What can hang from each mark:
rifoz: domit gufi lekeru vovi
vunov: ziga
vovi: domit gufi lekeru rifoz
lekeru: domit rifoz
gufi: domit rifoz vovi ziga
domit: gufi lekeru rifoz vovi
ziga: domit gufi rifoz vunov

Each row was made from one small tree. Brackets hold a mark, then the marks that hang from it, in alphabetical order. Every link used is in the known rows. Write each row's tree.
In the rows, 128 means zero.
Known rows:
(domit (gufi ziga)): [126 114 170 127  94 114 125  92 176 109 110 122 113  79 120 144 106 147
 120 164 133 132 130 159 154 134 188  77  93 138 161 134 113 143 110 120]
(rifoz vovi): [136 120 161 123  98 123 166 112 169 141 148 119 112 116 129 113 111 118
 141 145 112 125 138 125 124 124 140 112 129 108 144 138 149 149 122 118]
(rifoz (gufi vovi)): [125 147 140 140  73 125 132 108 206 121 144 105 134 118 127 135 111  81
 143 127 102  88 141 124 149 109 149 109 144  82 188 148 158 114 130 127]
(vunov (ziga (domit rifoz))): [114  86 164 116  89 120 132  86 172 102 114 151 113 136 149 137  95 135
 135 116 146 123 156 129 193  88 169 128 127 101 133 161 147 123 139 124]
(rifoz (gufi ziga) lekeru (vovi domit)): [125 161 186 158  81 127 119  89 193 111 140 126 106 110 126 132  78 109
 178 172 119 137 123 146 148 115 190 146 140  79 164 178 131 127 120 139]
(ziga domit rifoz): [114  81 175 138  76 158 174 113 171 112 116 148 117 150 144 140 113 107
 108 131 112 127 112 124 165  91 164 104 144  82 118 124 150 129 141 119]
(lekeru (domit (gufi ziga) rifoz vovi)): [122  89 165 103  96  96 102  64 144 115 103  99 100  49 153 148  93 152
 136 161 113 141 143 163 192 127 243  39 101 136 166 159  97 151 140 107]
(lekeru domit): [136 116 141 103 142 104 125 121 144 112 153 117 148 122 135 115 106 128
 131 120 109 126 134 131 143 144 174  72 139 116 144 136 126 128 120 110]
(lekeru (rifoz (domit gufi) vovi)): [132  96 174 124  85  91 218 119 201 107 160 110 117  94 135 124 105 138
 187 136 111 133 117 152 149 155 154  76 124 102 153 130 149 161 116 122]
(gufi vovi): [121 140 138 129  89 126 140 117 187 119 138 107 137 112 146 143 113  96
 123 124 114 112 146 112 148 109 151 104 131 109 172 133 141 128 123 118]
(vunov ziga): [126 124 145 118 102 108 141 100 179 110 132 140 154 135 130 123 107 148
 135 115 147 131 147 132 139 120 153 109 120 111 119 147 137 136 140 122]
(vunov (ziga domit gufi (rifoz vovi))): [105  71 167 141  39 183 212  71 184 121 134 170 122 160 167 113 121 105
 143 121 144 130 121 106 147 108 149 120 151  39 119 155 161 142 152 116]
(ziga (gufi domit)): [109  83 144 127 105 126 155 114 196 103 121 127 152 132 196 113 124 100
 139 119 144 128 112 109 133 139 157 104 124 100 165 137 165 115 108 125]
(rifoz (domit (gufi vovi ziga) lekeru)): [129 132 151 109  94 124 172  77 238  74 112 109 105  67 102 142 119 137
 130 163 127 138 140 162 171 130 177  76 104 104 140 151 143 159 112 133]
(ziga domit vunov): [132  97 182 134  67 161 187 128 153 112 129 142  92 134 156 125 116 114
 131 116 105 113 146 119 162 103 185 104 137 108 140 130 152 114 144 120]
(domit lekeru (rifoz (vovi (gufi ziga)))): [100 103 143  91 104 143 123  81 185 128  85 117  82  93 118 118 133 154
 125 187 122 152 164 142 154 110 178 144 128  88 146 181 141 154 108 122]
(lekeru (rifoz (gufi (domit vovi)))): [ 99  79 144 162  86  98 160 116 202 114 130 102 148  99 174 136 110  80
 180 101  93 141 110 139 168 132 212 103 133  87 182 152 141 115 155 132]
(ziga domit): [132  91 165 134 107 135 152 127 169 120 132 132 105 131 133 131 117 119
 125 113 116 129 124 134 167  98 171 112 133 115 131 126 153 122 121 128]
(lekeru rifoz): [100 100 149 141 104 110 140 144 168 122 146 123 151 117 147 132  98 132
 149 115 115 132 139 138 157 151 157  91 129 112 157 131 138 128 115 126]
(lekeru (rifoz domit gufi vovi)): [122 124 165 148 101 108 190 131 213 112 175 118 134 113 126 118  99  84
 199 125  96 124 126 143 149 148 135 117 155  54 157 149 171 146 111 127]
(vovi domit gufi lekeru): [116 133 135 113 134 126 140 137 163 119 103 156 147 122 233 141 150 208
 132 145 120 141 134 114 117  87 191 143 143 101 154 138 131 126 104 151]
(vovi (domit lekeru)): [107 133 166 123 113 111 136 118 180 113 102 138 130 123 148 101 116 166
 119 154 137 136 139 148 149 121 184  87 130 121 105 151 142 120 115 147]
(lekeru (domit vovi) (rifoz (gufi ziga))): [103 108 141 147 115 105 100 103 151 121 157 108 146  71 141 140  92 101
 172 110  85 148 129 160 185 170 229  80 141  83 168 156 104 126 135 112]
(vunov (ziga domit)): [130 102 153 124  99 130 156  98 175 102 130 152 125 141 135 137 109 138
 134  95 137 138 133 132 169  97 180 126 126 103 124 148 141 124 144 124]
(lekeru (domit gufi)): [141  90 159  96 117  87 141 106 157 104 146 110 125 107 134 124  98 158
 144 134 104 114 120 155 154 146 194  38 124 138 151 135 119 122 128 109]
(rifoz (domit lekeru)): [128 119 149 103 122 121 173 117 203  83 128 126 133 119 108 109 128 137
 138 147 127 149 139 157 140 133 152  87 129 103  89 147 168 149 111 134]
(gufi rifoz vovi): [124 145 135 128 111 145 138 115 182 108 118 118 119  99 139 163 101 113
 145 134  95 124 148 121 164 129 142 116 127 109 191 128 134 127 126 110]
(lekeru (domit (gufi ziga)) (rifoz vovi)): [120  90 168 122 112  95 149  97 158 125 156 111 119  78 124 136  79 137
 169 137  99 134 125 166 163 178 200  65 128 109 178 144  96 146 121  94]
(rifoz (domit gufi lekeru) vovi): [149  97 169  96  90 109 226  87 220  99 133 115  94 100 102  99 125 152
 164 166 115 146 124 170 134 131 158  58 116 112 102 150 158 164 122 131]
(rifoz domit (vovi (gufi ziga) lekeru)): [145 135 136 104 163 153 191 103 188 105 129 145 120  89 163 144 151 162
 152 150 115 168 135 123 101 102 159 173 138  64 153 147 145 177  91 130]
(lekeru domit (rifoz (gufi ziga))): [106 115 145 151 127 104  88 120 160 120 164 118 154  97 131 128  75  97
 164 120 101 117 133 159 183 176 192  90 148  74 177 155 119 114 109 108]
(vovi (domit (rifoz (gufi ziga)))): [101 156 185 165  90 101  58 101 179 120  91 144 123  94 171 132  74 114
 137 181 145 106 150 151 186 106 191 122 128  92 165 172 137 111 102 134]
(rifoz (vovi domit)): [127 153 184 147 101 117 159 121 168 134 132 136 113 118 166 116 104 133
 142 151 128 131 127 122 135 115 171 113 135 108 136 139 135 138 117 127]
(domit gufi rifoz vovi): [117  70 171 116  50  93 136  82 164 120  95  99  97  77 162 149 105 150
 140 164 116 135 141 148 177 100 210  49  96 146 158 143 138 146 150 125]
(ziga domit (rifoz (gufi vovi)) vunov): [107 116 177 161   7 195 203  99 194 105 128 146 101 140 162 145 113  48
 132 127  85  74 139  99 172  81 181 113 167  38 180 142 156 104 170 113]
(domit lekeru (rifoz (gufi ziga)) vovi): [ 93 106 157 136  72 120  93  61 185 124  88 107  92  70 122 120 107 116
 137 179 114 144 162 172 184 109 220  89 113  91 137 193 147 140 126 136]
(lekeru (domit (gufi ziga) (vovi rifoz))): [124 112 153 121 146 125 128  81 133  80 103 118 100  61 157 130 117 156
 133 135 105 151 112 155 168 151 239  62 104 122 135 132 119 159 140  84]
(vovi gufi rifoz): [110 122 121 116 152 152 146 136 162  83  98 134 120 133 171 123 154 171
 119 129 113 138 126 107 133 123 161 146 136  90 126 128 172 138 116 105]
(domit vovi): [123 110 150 121  92 122 147 107 160 128 125 110 123  90 151 134 124 127
 128 129 107 151 133 132 145 118 195  77 109 125 128 130 142 146 146 129]
(domit lekeru): [109 104 146 105 113 124 143 113 183 113 120 116 124 125 118 106 125 151
 120 152 125 140 147 153 144 124 165  78 121 117 106 153 156 134 117 137]

Write each row's tree:
[ 81 123 163 159  79  98 132 128 196 120 123 134 143 127 164 101  96 149
 166 141 111 120 141 167 170 143 194  88 149  89 128 170 151 102 110 156]
(vovi (domit (lekeru (rifoz gufi))))
[ 92  95 174 130  73  82 156 121 191 110 108 129 129 108 166 114 100 197
 155 156 122 140 126 173 175 151 213  47 118 133 125 147 128 117 118 152]
(vovi (domit gufi (lekeru rifoz)))
[ 90 106 192 141  42 169 187 101 185 119 130 144 132 155 191 115 100 129
 166 176 132 141 109  99 123 122 156 105 162  60 141 160 148 129 139 138]
(ziga gufi (rifoz lekeru (vovi domit)))
[ 96  81 155 147  41 198 180 100 195 110 124 143 124 139 191 140 127  80
 112 122 125 108 121  90 166  96 150 105 155  44 166 129 164 115 125 121]
(ziga domit (gufi vovi) rifoz)
[106 117 159 152  76 118  80  77 172 127 103 109 104  66 143 144  95  97
 141 164 118 130 154 150 180 101 208 104 114  95 167 168 143 135 130 126]
(domit (rifoz (gufi ziga)) vovi)
[113 110 151 144 111 123 127  87 228  95 101 126 130 106 118 119 113  84
 133 153 127 133 127 165 157 124 191 128 121  82 148 179 147 117 118 136]
(rifoz (gufi (domit lekeru) ziga))
[114  87 192 129  56 152 158 117 148 111 113 143  81 126 163 133  99 115
 131 138 115 100 165 116 187  86 177 106 137 110 154 147 162 115 140 117]
(ziga (domit rifoz) vunov)
[144  84 155  97 117 102 149  94 138 107 119 105 103  69 146 156 105 164
 169 135  72 159 120 171 169 158 228  24 112 140 162 133 103 137 148 101]
(lekeru (domit (gufi rifoz) vovi))
[130 144 131 107 132 139 177 104 215  78 114 120 110 100 118 144 119 126
 153 145  97 144 153 145 164 138 140 101 136  88 142 144 159 147 110 124]
(gufi (rifoz (domit lekeru)) vovi)
[136 116 142  92  98  98 145  93 179 107 145  95 127  97 143 143 100 129
 144 125 103 105 128 133 161 133 187  47 134 128 182 131 111 121 131 107]
(lekeru (domit (gufi vovi)))
[122 156 136 114 126 163 144  98 148 107 148 139 135  84 189 150 114 119
 135 127  95 102 174 110 136 118 201 111 151  88 200 150 100 137 130 106]
(gufi (vovi (lekeru domit)) (ziga vunov))
[ 94  67 163 136  51 173 176  83 186 102 119 176 144 162 176 126 115 122
 126 117 153 125 118 107 158 111 155 105 144  53 119 147 159 125 144 122]
(vunov (ziga domit gufi rifoz))
[100 145 169 130  77 112 102 106 190  96 120 109 124 126 182 152  80 124
 153 156 130 110 160 109 178  82 179 118 143 112 191 168 132 114 132 144]
(gufi (vovi (domit (rifoz lekeru))))
[ 86  66 155 126  62 171 217  83 225 118 110 135 130 144 176  86 131  87
 135 158 134 141 110 118 122 126 158  94 148  53 133 167 168 147 135 122]
(ziga (gufi (domit lekeru)) (rifoz vovi))
[110  97 142 125 104 108 159 100 227  92 117 115 132 134 130 103 122  91
 147 139 115 129 122 157 144 118 178 108 133  92 147 170 160 105 129 142]
(rifoz (gufi (domit lekeru)))
[105  97 132 121  89 158 157 101 214  72 124 109 133 133 189 164 101  90
 183 129 113 148 124 104 157 136 150 132 137  83 231 151 144 105 132 124]
(ziga (gufi domit (rifoz lekeru) vovi))
[117 154 146 142  59 139 185  76 239  76 135 148 166 141 132 145 108  71
 152 122 128 105 129 115 157 101 137 116 156  16 146 160 158 143 158 120]
(vunov (ziga (rifoz domit (gufi vovi))))
[116  60 190 133  46 147 192  99 180 105 107 143  99 134 140 147 108 131
 117 147 113 126 102 148 173  94 190  69 125  99 133 123 138 124 142 125]
(ziga (domit gufi) rifoz)
[124  87 187 117  62 117 132  69 180 109 126 100  79  92 108 151  73 146
 166 195 126 139 147 154 169 106 178 104 108 127 181 172 125 150 124 124]
(domit (gufi ziga) (rifoz lekeru vovi))
[136 100 152 124  54 125 175  68 206  93 125 132 108 117 135 155 108 133
 137 103 128 116 130 132 181  92 191  98 117 109 160 143 128 122 161 121]
(vunov (ziga (domit (gufi vovi))))
[111 121 147 114  94 174 143 122 152 112 108 136 118 105 148 143 137 148
 117 146 110 134 159 113 138 130 193 127 122  97 170 136 121 127 133 112]
(vovi (gufi (ziga vunov)))
[103 181 155 156  82 126 106  85 221 112  96 129 115  93 136 124 107 105
 127 161 125 114 147 150 169 114 203 112 131  77 157 177 130 109 107 142]
(rifoz (gufi (vovi (domit lekeru)) ziga))
[115 115 159 133  92 151 169 100 168 105 102 124 112  77 170 147 125  94
 125 123 115 150 134 112 152 125 238 114 103 107 162 144 120 142 167 109]
(gufi (domit vovi) (ziga vunov))
[149 127 166 110 110 128 195 111 201  89 171 106 118 132  99 130  99 116
 183 143 113 155 127 129 130 117 136 128 144  92 130 147 168 161 132 133]
(rifoz domit lekeru vovi)
[ 98  95 172 158  34 158 207  98 193 100 102 131 134 123 188 130 118  54
 148 133  83 119 115 108 140 100 219  93 143  54 163 154 148 125 197 117]
(ziga (rifoz (gufi (domit vovi))) vunov)
[111 143 149 134  88 165 161 104 201  91 111 128 119  93 164 155 109  61
 120 121 118 109 149  98 160 122 194 137 120  91 209 147 118 126 144 107]
(gufi domit vovi (ziga vunov))
[110  99 162 106  85 120 150  89 188 142 117 113  89 114 129  96 107 135
 141 177 121 124 166 146 151 109 154  95 133 109 130 179 165 149 117 128]
(domit lekeru (rifoz vovi))
[116  87 161 128 117 145 136  92 184 109 104 135  85 102 108 124 125 133
 106 143 130 155 139 162 179 112 201 116 118 109 108 156 149 129 105 130]
(gufi (ziga (domit lekeru)))
[137  74 168 113  72 109 178  78 182  94 123 147 109 126 133 139 111 164
 141 112 137 128 120 153 174 104 192  89 111 124 123 138 137 121 152 124]
(vunov (ziga (domit gufi)))
[107 132 143 152 148 142 131  92 221  60  80 139 112 115 144 105 124  90
 136 149 125 133 117 155 156 128 191 151 123  68 134 170 177 135 105 107]
(vovi (rifoz (gufi (domit lekeru) ziga)))
[ 97  90 129 119 138 166 169 108 196  97  80 162 156 117 204 167 150 144
 112 151 125 153 113 110 117  80 203 172 135  55 180 138 123 151 129 124]
(vovi (gufi domit (ziga rifoz)) lekeru)
[128 120 146 120 141 142 158  88 187  82  94 127  98  64 121 151 122 137
 148 163 106 202 141 175 170 156 203  92 107  98 104 148 141 172 115 123]
(gufi (rifoz (domit lekeru vovi)) ziga)
[120  98 157 126 100 126 166  99 160  90  95 116  93  82 169 129 136 165
 142 139 111 148 115 139 149 121 208  69  98 136 130 123 155 158 144 109]
(domit gufi (vovi rifoz))
[105 106 163 158  74 108 161 124 190 144 169 110 128 119 127 110  91  98
 182 128  94 112 133 139 148 143 148 113 148  72 167 150 152 129 115 125]
(lekeru (rifoz gufi vovi))
[124 139 182 130  95 119 158 114 175 113 142 119 115 133 142 126  87 144
 174 152 114 147 125 122 132 108 172 124 143 111 143 156 139 129 138 142]
(rifoz lekeru (vovi domit))
[136 119 158 125 115 156 194 113 190 103 141 139 114 106 159 122 113 111
 185 147 116 147 135 126 131 161 114 109 138  67 153 134 174 161  91 112]
(ziga (gufi (rifoz domit vovi)))
